Each row comes from the steps of one walk. Every step used is in the known rows, and no mark comes twice. Write the walk behind each row, first mark first.
Known rows:
telon-pofi: 2.46 -0.55 1.25 -1.35 0.43 0.11 0.35 -0.18 0.31 -1.41 1.53 1.10 -1.75
 1.86 0.40 -0.03 -0.38
mide-norev-diros-telon: -1.20 1.43 -0.88 2.06 1.48 -0.31 0.90 -0.59 -2.38 0.30 -0.32 0.10 -1.48
 1.49 2.23 -1.96 -1.41
mide-telon-zama: 0.76 1.02 1.61 0.09 -0.46 1.96 -1.36 0.09 -1.28 -0.39 1.50 0.02 0.99
 1.92 0.14 -0.63 -1.05
pofi-telon: 1.74 -0.39 -0.98 -1.71 -0.48 -0.19 -0.29 0.56 1.53 -1.70 0.47 0.37 0.88
 -0.38 1.67 0.76 -0.60
zama-telon-pofi: 2.70 0.44 0.46 -1.16 -0.56 1.68 1.19 1.13 0.83 -2.88 1.10 2.12 -3.47
 1.21 -1.95 0.56 -0.24
zama-fogu-diros: -4.53 -2.34 0.09 1.33 -0.13 -0.18 2.02 -0.18 -0.11 1.09 -2.12 -2.04
 -1.34 0.54 1.35 1.74 0.33
mide-fogu-diros-telon-zama-norev: -2.19 -2.40 1.63 1.26 -0.36 0.06 1.37 0.85 -2.72 -0.34 1.78 -0.53 1.44
 2.56 1.69 -0.29 -1.94
norev-diros: 0.38 1.46 -0.89 1.20 0.54 1.33 -0.57 -1.31 -0.39 1.01 0.48 -0.83 -0.80
 -0.16 0.47 -1.13 -1.38
mide-telon-diros: 1.44 -0.62 0.45 1.51 -0.13 0.88 -0.85 0.64 -0.54 -0.65 -0.69 0.30 2.07
 1.31 -2.26 -0.52 -0.38
zama-norev: 0.20 -0.09 0.54 0.93 -0.08 0.82 -0.50 0.92 -0.57 -0.62 0.09 0.13 -0.14
 -1.04 -1.51 -0.35 -1.02
fogu-diros: -2.60 -1.72 -0.28 0.67 -0.11 -0.52 1.32 0.11 -0.71 -0.72 -1.42 -1.07
 0.15 0.91 1.36 1.35 0.31
fogu-diros-telon-zama-norev: -1.23 -0.95 -0.12 1.95 0.81 -0.43 -0.57 1.07 -2.42 -1.41 0.76 -0.38
 -0.33 1.76 2.39 -1.40 -1.45
diros-telon: 0.10 0.17 -0.42 0.91 0.52 -1.23 0.00 -0.17 -1.29 -0.63 0.78 1.33 0.46
 0.72 1.58 -1.28 -0.69
telon-zama: 1.16 0.44 -0.11 -0.48 0.18 0.45 -1.31 0.26 0.25 0.47 1.43 -0.84 -0.71
 1.08 0.91 -1.17 -0.01
norev-diros-telon-zama: 1.66 2.18 -1.20 1.65 1.23 0.55 -1.87 -0.98 -1.65 1.01 2.71 -0.26 -1.20
 1.64 2.98 -3.62 -2.24
norev-diros-telon-zama-fogu: -0.35 1.41 -0.90 2.49 1.21 0.95 -1.15 -1.41 -0.94 2.82 2.12 -1.41 -2.41
 1.28 3.03 -3.24 -2.20
norev-zama-fogu: -2.99 -0.57 0.86 1.47 0.30 0.27 -0.65 1.22 1.33 0.55 0.16 -0.78 -0.81
 -2.26 -1.03 1.15 0.22
telon-zama-fogu-diros: -3.21 -1.89 0.10 0.86 0.10 0.43 0.71 0.24 0.09 1.65 -0.56 -2.95 -2.03
 1.75 2.18 0.49 0.23

Write each row's walk:
3.78 -1.68 -2.41 -0.79 0.14 -0.72 -0.98 1.35 2.32 -1.46 -0.43 -0.10 1.48
 0.15 -0.07 -0.23 -0.05 | pofi-telon-diros
-2.43 -2.36 1.29 0.40 -0.39 -0.78 1.97 -0.09 -2.20 0.30 1.71 -0.53 1.69
 3.72 3.27 0.16 -0.92 | mide-fogu-diros-telon-zama
-0.70 -0.05 0.10 1.26 0.74 -0.41 -0.64 -0.11 -0.45 1.67 1.67 -0.61 -1.71
 1.50 2.44 -2.04 -0.91 | diros-telon-zama-fogu
2.88 0.03 -1.08 -2.26 -0.09 0.38 -1.54 0.77 1.72 -1.31 2.03 -0.41 0.26
 0.68 2.50 -0.38 -0.61 | pofi-telon-zama
1.48 2.08 -0.43 1.63 0.59 2.64 -2.45 -0.14 -0.66 0.93 2.10 -1.59 -1.70
 -0.16 0.03 -2.79 -2.52 | telon-zama-norev-diros
-1.98 -2.76 1.03 0.94 0.90 -1.21 2.29 -0.44 -1.20 -0.76 0.34 0.36 -2.72
 3.21 3.60 0.50 -0.68 | zama-fogu-diros-telon-pofi
0.64 1.66 -0.78 3.00 0.93 0.97 -1.14 -0.25 -2.06 -0.34 1.54 0.63 -0.66
 -0.60 0.60 -2.72 -3.28 | zama-norev-diros-telon
-0.56 0.92 -0.51 0.95 -0.50 1.33 -0.47 2.60 1.36 -2.67 0.47 1.31 -1.25
 -2.43 -3.58 1.28 0.51 | norev-zama-telon
-4.45 -2.20 -0.25 2.38 0.43 -1.47 2.06 -0.16 -1.32 0.69 -1.20 -0.69
 -1.07 1.49 2.92 0.53 -0.36 | zama-fogu-diros-telon
0.40 1.71 -1.35 2.16 1.15 0.03 -0.63 -1.37 -1.68 0.44 1.46 0.50 -0.62
 0.66 2.15 -2.41 -2.17 | norev-diros-telon
1.06 0.95 2.20 0.81 -0.52 2.79 -1.99 1.11 -1.73 -1.05 1.55 -0.03 0.76
 0.83 -1.29 -1.17 -1.89 | mide-telon-zama-norev
1.39 -0.29 -1.73 1.81 -0.13 0.71 -1.35 3.37 2.23 -2.53 -0.53 0.74 -0.68
 -1.91 -5.19 0.43 0.93 | norev-zama-telon-diros
-6.99 -2.40 0.48 2.93 1.31 -1.86 2.19 2.00 -1.25 -0.74 -2.18 -0.80 -1.15
 0.27 1.84 1.61 0.58 | mide-norev-zama-fogu-diros-telon
1.43 0.69 0.06 1.30 0.68 0.15 -1.93 1.06 -1.78 -0.70 2.18 0.58 -0.39
 0.89 1.03 -2.68 -2.01 | diros-telon-zama-norev
3.44 1.51 -1.41 -0.21 0.27 2.44 -2.67 0.50 0.80 -0.84 2.44 -1.30 -0.79
 -0.57 1.56 -2.11 -3.00 | pofi-telon-zama-norev-diros
